Each row was made from one path, in order. Every step used is in the known rows, and no mark comes twice. Write each row's path.
In the rows, zero is written as 128.
Known rows
ralo, varin: [125 151 141 122 160 120 106 117 132 128 153 107 145 125 146 131 139  97
 128 129 164 121 148 133 114 157 109 110 132  67 105 111 124 112 144 121
 110 124 147 154 132 126 159 194 112 134 124 124 138 133]
nomidir, meviv, difar, ralo, varin: [146 159  94 203 148 111 140 145 112 130 162 117 159 117 144 118 142 155
 137 130 156 113 108 103 115 142 150  89 138  27 135 172 110 122 167  93
  67 177 152 112 133  57 117 109  89 116 149 119 114 133]
difar, ralo, varin: [119 169 117 147 140 115 121 135 133 141 144 130 151 131 150 116 142  92
 144  97 148 105 126 139  82 172 128 117 129  57 135 152 122 132 186  88
 128 143 137 143 154 109 140 132  80 140 136 117  95 127]
nomidir, meviv, varin, tegizas, gudet: [143  81 184 140 118  78 119 162 122 126 124 115 136  91 123 142 155 143
 167  80 131 174  59 168 172  95 136 101 110 181 135 127 116 154  74 126
 107 147 159 145 195 109 154 136 105 116 138 112  82  85]
bedo, doto, gudet, difar: [108 117 114 119 101 173 111  99  65  87 122 113  66 151 128 146  49 107
 127 151  99 124 144  98 136 147 170 155 149 156 144 132  94 133 133 135
 160 121 116 128 113 132 150 153 187 138  90 150 188 131]
doto, varin: [127 148 117 100 147 132 104 125 128 126 132 137 117 167 165 163 139  75
 142 145 128 114 155 173 145 115 132 115 160 113 126  92 165 121 108 146
 163 132 120 117 112 116 138 148 118 156 133 119 142 127]
difar, ralo, varin, tegizas, gudet, bedo: [113 122 199 204 176 118 164 125 118 171 150 161 146 101 110  80 170 123
 148  57 130  95 128 152 140 126 156 142  53 125 126 145  61  74 155  97
 116 132 127 127 194 120 139  83  86 132 143 120  79  92]
nivo, varin, ralo: [126 124 146 112 145 148 160 143 203 118 144 147 103  80 137 107 170 126
 141 144 127 125 147 150 118 130 137 146 159 120  88 134 163 139 140 128
 165 128 164 122 106 146 113 131  87 130 126  84 130 167]
tegizas, gudet: [114  98 164  79 132 120 135 137 120 125 116 126  96 130 138 133 174 111
 147 113 144 157 105 155 145 155 102 122  98 135 109  98 125 130 120 117
 126 102 125 151 159 134 150 125 125 113 123 137 116 116]
nivo, varin, tegizas: [145  93 163 146 134 141 136 134 221 141  77 156  96 111 126 111 142 102
 142 111 110 107 138 159 106 114 137 149 113 162 153 139 133 117 132 121
 182 119 124  92 144 142 121 130  80 149 104  90 129 141]
tade, meviv, difar, ralo, varin, tegizas: [182 182 123 207 164 110 122 156 178 177 116 150 148 119 131  84 114 129
 113  67 138  39 131  91 125 121 121  91  98  56 181 179 138 107 222  98
  77 174 102  89 196 131 115 106  76 170 182 152 124 125]
tade, meviv, varin, tegizas: [176 149 129 136 128 109  93 165 190 147 106 114 144  98 127  98 105 144
 125  86  82 132 154 134 159 104  84 103 123 137 169 107 185 171 131 151
 114 133 105 107 166 161 144 158 102 125 168 145 137  95]
difar, ralo: [137 123  99 106 107 140 135 144 149 133 118 142 123 138 127 109 154 102
 161  98 129 136 134 162  54 170 135 110 142  87 150 130 137 162 161 111
 153 141 103 120 131 120 122 109 102 131 148 124  99 129]
bedo, doto, gudet, difar, ralo: [120 122  82 125  70 166 120 117  60  99 114 126  66 148 118 139  53 110
 132 128  88 114 110 114 101 135 202 163 142 139 172 183  79 151 150  93
 175 143 105 125 118 115 133 120 168 140 113 144 151 110]
nomidir, meviv: [131 116 148 105 111 123 139 134 128 101 140  94 148 110 151 143 149 134
 161 121 121 164 114 134 109 140 136  86 167  99 135 103 143 140  95 139
 139 136 152 129 121 107 124 168 113 105 130 104 124 158]
difar, nomidir, meviv, varin, tegizas: [136 108 131 155 112  88 120 116 138 128 142 109 170  78 161 104 137 190
 131 112  94 111 127 156 128  86 131  90 144 164 147 128 116 149  89 167
 115 118 143 139 141 108 111 147 126 125 123 106  91 117]
meviv, varin, nivo: [176 141  76 119 142 117 112 131 177 140 117  92 143 123  95 122 120 144
 176 119 158 172 156 159 172 127  91  90 114 108 157 112 166 195  79 149
  90 123 113 138 100 134 148 134 101 128 131 135  84 118]
nomidir, meviv, difar, ralo, varin, tegizas: [156 170 148 238 165 104 124 170 124 143 137 137 162  91 135  97 155 149
 158  82 157  88 109 108  93 109 171  79 106  62 147 178  88 118 171 106
  85 189 155 107 173  71 122 108  87 156 157 120  97 137]
nivo, varin, bedo, doto, gudet, difar: [107 104  85 182  94 146 148 101 109 112  95 122  67 160  92 151  51 105
  58 229  79 125  97  87 146 109 153 210 166 200 163 193 102 131 106 133
 163 113 142  94  66 109 105 166 179 119  72 102 152 125]
doto, gudet: [125 150 102  91 124 139  96 127 113 112 126  91 105 140 156 151 123  85
 146 142  96 126 110 126 119 143 161 103 144 142 142 130 123 127 125 152
 171 120  94 119 107 120 133 129 135 121 119 110 162 152]
nomidir, meviv, varin, tegizas, gudet, doto: [135  45 186 150  94 105  96 189 119 145 106  93 154  91 133 119 134 202
 156  74 134 186  63 134 147  81 108 105 105 166 131 136 134 151  71 105
 109 146 164 138 175 128 171  94 118 120 151  93 101  90]
tegizas, gudet, varin, bedo, doto: [ 91  87 154  91  97 125 172 135 110 135 126 141 141 182 108 147 139 146
  90 160 132 168  92 108 129 134  97 172 115 196 110 148 153 108 110 146
 128 114 115 144 122 152 115  81 159  96 110 156 119  97]
ralo, varin, bedo, doto, gudet, difar: [100 173 103 198 139 128 112  86  65 124 142 106 119 148 105 149  44  98
  71 207 140 103 115  68 150 112 135 173 145 160 130 162  72  80 145 152
 103 131 157 142  93 109 151 200 194 126  81 119 144 116]
varin, tegizas, gudet, doto, bedo: [140  79 190 120 105 151 112 167 132 168  82 160 119 112 106 105 136 143
 122  59 136 101  94 146 141  83  86  98  63 120  48 156 127 107  97 130
 148  87 130 186 168 173 143  71 119 179 146 103 155 118]
bedo, doto, gudet, varin: [107 115 118  71  84 149 109 126  98  94 138 106 112 174 149 162  82 136
 117 140  99 133 120 104 115 139 165 136 163 174 145 171 143 124 142 134
 174 130  80 125  93 142 126  92 143 126 105 151 174 140]
tegizas, gudet, bedo: [ 97  87 173  96 141 155 166 124  96 130 147 119 123 136 137 118 171 143
 126 114 100 161 126 155 159 146 137 147 113 155 110  66 109 110  70 144
 118  97 104 139 141 130 126 108 126 104 123 129 122 123]
tade, meviv, nomidir: [157 191 112  59 105 108 105 101 187 103  90 122 126 133 186 127 127 128
 107 136  92 101 114  88 121 139 129 130 164 106 149  64 193 144 144 122
 129 108  78 119 125 166 134 155 150 100 119 168 131 162]
gudet, varin, nivo: [143 123 122  68 130 110 153 113 187 146 135 143 148 126  88 143 129 127
 168 105 155 120 160 144 148 124 106 117  91 117 147  84 171 137 108 145
 132 126 125 126  80 167 128  60  94 103 113 142 117 159]
difar, meviv, varin: [145 112 104 155 130  90  97 136 114 126 152 123 109 103 149 153 124 129
 103 109 140 177 165 162 104 128  56 166 152 108 116 100 161 209 125 122
 110 150 135 124 113 140 139 192 113  95 161 132 114 114]
nomidir, meviv, difar: [152 138 114 140 134 137 140 143 107  93 121 101 144 125 122 134 148 162
 130 141 119 149 119  94 118 146 149  82 154 100 115 112 138 135 106 155
  91 138 135 108 114  74 115 114 135 103 137 136 154 154]
nomidir, difar, ralo, varin, nivo: [156 186 100 129 165 111 129 117 188 154 108 140 180 104 128  98 137 109
 188 133 210 104 149 120 140 166 117 103  83  51 160 123 147 124 196  93
  75 127 179  99 145 112 114 153  52 129 145 158  89 131]
nivo, varin, tegizas, gudet: [142  71 200 128 146 116 146 130 196 141  70 153  72 121 141 124 162  84
 132  99 117 112  98 164 150 112 129 147  67 183 156 117 115 108 124  91
 167 100 145 116 183 151 128  99  83 128 101 116 106 109]
doto, varin, ralo: [125 168 136 107 178 132 108 137 133 131 172 146 125 107 159 133 157  98
 162 147 129 142 185 183 145 102 139 114 141 128  69 122 157 104 129 140
 160 162 136 123 109 134 127 133 114 177 151  98 140 157]
gudet, doto: [136  89 133  87 112 166  93 166 135 133 112  97 145 137 123 106 120 143
 127 127 146 151 122 125  69 150  97 118 136 104  98 103 169 145 135 124
 143 125 129 127 103 142 148 107 137 147 146  97 172 163]
doto, gudet, varin: [120 130 103  66  95 127 124 122 120 131 145 119 126 153 132 181 121  92
 132 127 103 126 113 126 117 122 156 142 144 167 117 135 143 125 130 150
 184 127 104 113  87 154 123  77 125 103 132 115 151 162]
gudet, difar, ralo: [113 108 116 109 104 155 155 123 132 119 105 153  86 126 100 122 116  74
 160 101 122 117 139 163  76 138 151 160 119  95 138 118  88 158 154 112
 176 139 139 117  98 131 131  97 147 126 137 130 114 131]
ralo, varin, tegizas: [134 145 184 156 186 106  91 121 167 149 119 132 148 104 140  99 126  80
 166  88 171  86 163 148  97 125 112 109  93 113 125 129 102  94 174 105
 116 124 142 136 164 141 163 178  96 162 124 127 122 112]

Which path is each row?
[135 153  61 100 146 139 122  94 132 125 137 118 147 120 137 112 152 169
  89 162 110  80 160 110 113 160 123  97 130 115 123  94 114 138 142 164
 100  79 104 135 109 117  89  85 167 137 125 150 167 167] | meviv, difar, nomidir
[106 139 101 141 100 142 110 130  69 100 117 104 126 162 114 142  98 128
  93 195  92 166  97  73 113 128 135 119 163 182 149 186 139 121 111 166
 149 109  83 144  99 108 122 155 169 141 107 137 148 113] | varin, bedo, doto, gudet
[107  94 165  83 133 131 158 111 110 105 110 138  72 123 106 153 132  77
 143 118 141 136 119 163 158 130 120 174  84 130  94  62  74 141 112 103
 135 107 151 141 135 152 160 128 171 108 115 136 120 111] | tegizas, gudet, difar
[ 90  88 127 113  82 140 160 141 132 122 136 132 161 179  90 144 121 157
  83 170 121 172 137  98  87 136  96 154 155 178 125 146 178 132 126 163
 162 125 116 141  89 158 102 109 142 114 115 149 138 122] | gudet, varin, bedo, doto
[112 156 110 183 143 133 118 129 104 113 149 113 169 147 127 126 113 129
  84 191 156 140 145  93 101 146  73 128 163 115 133 166 138 104 145 137
  88 127 140 153 106 117 134 205 147 136 106 137 135 104] | ralo, varin, bedo, doto
[129  94 217 142 158 126  91 156 138 163 118 119 138 113 135 111 126 118
 124  72 196 104 101 122 137 117  96 116  41 125 106 132 116  79 166  81
 103 118 170 149 193 156 183 117 117 164 139 122 121  98] | ralo, varin, tegizas, gudet, doto
[ 96 101 163 127 121 156 178 117  56 112 126 136 107 190 146 148 126 141
 108 131 101 160 140 139 210 116 151 145 139 177 118 114 125  92  58 130
 130 139  85 122 147 122 119 124 134 160 107 171 159  83] | tegizas, gudet, bedo, doto, varin
[118 151 118 154 136 128 148 108 128 146 158 135 107 124 103 133  97  54
 138 106 148 103 155 155  92 145 135 173 117  42 128 117  65 133 196  81
 123 164 157 121 121 128 164 145 131 131 127 114 110 125] | gudet, difar, ralo, varin
[117  93 143  44 133 101 164 112 175 150 139 144 120 134  96 159 148 120
 166  91 173 133 109 150 181 126 111 126  62 148 134  91 156 114 104 107
 125 117 126 145 119 185 137  48 106  82 126 150  93 135] | tegizas, gudet, varin, nivo
[109 108 172  97 138 149 101 169  92 150 171 130 121 121 139 146 168 140
 135 129 171 149 124 152 171  79 113 136 108 140  53 135 162  98 110 109
 148 147 151 135 133 168 146  65 134 160 161  85 136 141] | tegizas, gudet, doto, varin, ralo
[101 101 121  88  96 132 137 101 125 105 134  99 169  95 189 128 146 178
 127 161  95  95 127 136 107 136 122  98 181 128 139  94 135 115  94 149
 125 119 140 149 103 122  97 160 144 102  90 107 136 164] | difar, nomidir, meviv
[113 191  73 211 108 118 130 136  68 144 150 113 161 175 126 129  94 128
  90 176 120 121  95  63 105 155 149 139 146 134 164 249 106 108 173 110
 131 148 120 138 116  66 120 156 126 129 109 134 108  92] | difar, ralo, varin, bedo, doto, gudet
[143 155 144 202 187  99 131 151 122 170 122 152 116 119 118 103 159 118
 147  62 184  93  93 124 137 134 136  95  47 108 141 183  68 105 211  81
  71 139 133 129 219  98 141  62  99 160 152 152  90  96] | meviv, difar, ralo, varin, tegizas, gudet
[164 151  74 144 134 149 130 166 133 145 126 141 123 148  99 104 158 131
 128 121 133 125 128 118  74 163 150 103 130  72 139 143 117 152 163 129
 119 137  93 108 125  95 105  56 106 138 154 159 133 160] | meviv, difar, ralo
[108 143  84 161 103 161 128 109  72 112 117 109  96 152  81 160  47 106
  97 207  94 136 118  77 130 114 149 170 155 182 152 154 104 112 112 165
 154 116 116 140  96 119 126 169 206 124  87 116 159 110] | varin, bedo, doto, gudet, difar
[137 129 106 103 100 163  92 130  85  76 109  93  92 168 175 132  91 124
 125 149  90 145 122  98 126 153 152 108 168 160 155 161 132 142 136 147
 163 117  87 126 133 116 138 150 142 135  88 157 176 134] | bedo, doto, gudet
[165 245  87 105 152  85 115  74 196 133  97 141 183 119 139 122 120 119
 166 150 203 108 112  85 136 153 154 114 108  60 147 111 146 130 193  63
  62 114 158 106 145 134 128 145  92 108 116 171  67 151] | meviv, nomidir, difar, ralo, varin, nivo
[157 141  86 152 114 126 152 160 109 115 127 113 147 138 127 116 167 175
 149 123 129 131  83 100  85 145 170  82 155  84 152 162 136 151 144 114
 121 179 127  91 123  60 104  70 117 100 148 124 119 158] | nomidir, meviv, difar, ralo
[119 115 140 145 147 132 128  81 109 120 133 151  70  98 112 175  85  61
 116  96 138 122 189 147  95 120  79 199 109  96 107  54  99 138 143  98
 147 147 159 112 125 165 155 193 180  96 128 114 158 149] | gudet, difar, meviv
[119  96 153 141 112 181 163 109  98  92 123 127 142 148 118  98 132 174
 109 124  81 158 176 120 118 171 135 140 171 142 132  97 134 125  91 160
 128 112  94 128 108 129 123 168 130 141 115 158 167 132] | gudet, bedo, doto
[ 82  97 190  38 142 125 148 139 141 118 186 145 128  90 121 142 187 133
 143  86 160 155 124 165 140 123 115 135 101 179  47 116 147 117 143 118
 146 141 144 162 137 186 137  36 111 100 161 122 108 157] | tegizas, gudet, varin, ralo
[129 138 121 113 119 135 109 118  95 101 125 140  97 186 182 148 104 101
 125 151 120 125 166 145 152 117 128 123 161 133 136 138 163 125 117 136
 147 140 113 125 121 120 132 148 131 177 107 160 176 112] | bedo, doto, varin
[113  89 147 125 135 105 136  95 130 146 121 155  92  80 114 119 118 134
 118 119 123  92 129 185 188  80 124 173  69 192 135  76  39 140 105 137
 106  70 137 157 161 169 128 108 180 133 108 119  96  85] | meviv, varin, tegizas, gudet, difar, nomidir
[142  75 147  82  94 149 116 164  85 154 106 135 122 135 124 136 133 146
  93  96 131 141  78 132 140 125  84 105  94  99  36 127 142 112  86 125
 128  91 124 188 136 164 148  89 128 143 139 107 163 123] | tegizas, gudet, doto, bedo
[121 137 110 127 127 156 129 113  92 120 131  99 132 138 125 117 120 127
 130 144  59 138 131 116 149 136 189 133 154 165 125 104 114 113  83 175
 150 110  75 106 101 118 114 123 129 120 136 110 154 167] | doto, gudet, bedo
[115 155 146 126 139 147 108 134 101 107 163 146 117 126 161 122 128 120
 147 139 140 127 187 156 148  87 142 108 165 140  92 164 166 112 128 130
 151 171 122 149 113 133 122 142 124 196 126 143 171 126] | bedo, doto, varin, ralo
[165 139  98 134 138  89  92 129 136 117 128 132 153 108 145 153 124 122
  92 143 153 191 170 151 125 133  50 154 159 128 111  62 175 194 143 119
  84 118 164  80 160 146 112 220  98  74 184 141 126 130] | nomidir, difar, meviv, varin
[164 224 158 125 149  81  99 111 205 142  90 175 179 114 154  99 135  85
 154 113 173  99 115 103  76 129 172 137 109 106 100 122 122 120 241  75
 109 114 162  98 205 137 118 139  90 153 130 151  79 137] | meviv, nomidir, difar, ralo, varin, tegizas
[170 168  78 103 119 151 123 102 154 125 129 118 149 123 163 100 119 186
  63 164  88  40 155  90 163 138  88  91 154  89 165  86 164 119 153 161
  74  94  78 113 122 136  86 120 159 131 147 154 186 166] | tade, meviv, difar, nomidir
[120  98  97 167  93 147 170 139 172 106  94 132 120 159 107 122 118 144
  71 201 102 151 120  97 104 152 105 172 176 159 164 172 164 141 106 145
 148 118 121 120  84 115  86 165 117 133  87 129 129 110] | nivo, varin, bedo, doto
[103 123  62 146  77  86 144 132 118 133 157  86 197 101 125 127 138 207
  78 202  86 157 108 125 143 105 107 108 198 168 147 128 136 158  61 179
  93  98 150 157  72  98  79 174 166  81 104  82  71 122] | difar, nomidir, meviv, varin, bedo
[104 107 191 130 166 118 122  94 117 145 100 177  54 128 131 171 119  41
 161  84 154  99 126 179 198  57 141 170  50 175 102  80  76  82 108 102
 158 131 150 115 172 150 146 111 172 159 130 115 122  88] | doto, varin, tegizas, gudet, difar
[142 105 103 123  97 102 114 154 127 116 157 103 153 112 143 132 139 157
 142 132 114 194 105 161 122 123 134  91 183 113 132 127 144 191  74 142
 111 150 152 139 102  88 144 176 102  93 135 105 107 128] | nomidir, meviv, varin
[130 140 115 165 148 147 170  90 106 144 136 142 135 171 113 125  91 168
 140 145 106 108 200 121 220 111 146 127 133 145 167 108 160 104  38 156
 117 151  89 111  92 121 113 134 125 180  88 165 152 105] | gudet, bedo, doto, varin, nivo
[ 95 105  61 173  54 109 143 124  99 120 146  80 189 124 133 120 113 247
  59 216  78 176 107  99 137 120 102 102 217 177 162 156 143 161  64 170
  93 107 124 160  78  90  90 190 179 106  85 115 101  87] | difar, nomidir, meviv, varin, bedo, doto
[ 88  93 123  86 109 140 158  73 104  97 145 126 133  88 137 146  93 150
 128 151 100  90 146 150 121 120 137 151 150 124 137  62  74 113  98 135
 142 112 162 137  97 114 111 170 191 100  90  81 133 161] | gudet, difar, nomidir, meviv
[ 89 130 168  62 137 142 151 140 173 129 190 136 153  93 108 113 173 126
 152 113 144 134 159 151  87 123 126 151 133 142  59 114 146 119 154 154
 169 151 148 133  87 193 121  69 105 103 151 111 136 189] | gudet, varin, ralo
[122  95 219 116 155 138 147 112 130 136  94 167  66 103  89 137 118  78
 181  83 139 114 139 164 142 103 127 156  39 160 111  74  55 101 132 115
 165 107 163 135 178 159 165 115 169 137 125 120 108 106] | varin, tegizas, gudet, difar
[163 221  54 202 142 107 138 164 148 181 144 120 178 136  97 102 127 139
  54 160 144  89 111  56 129 139  79 119 132  53 166 185 161 107 187 141
  39 163 102  89 127 103 102 140 124 120 180 126 106 127] | tade, meviv, difar, ralo, varin, bedo
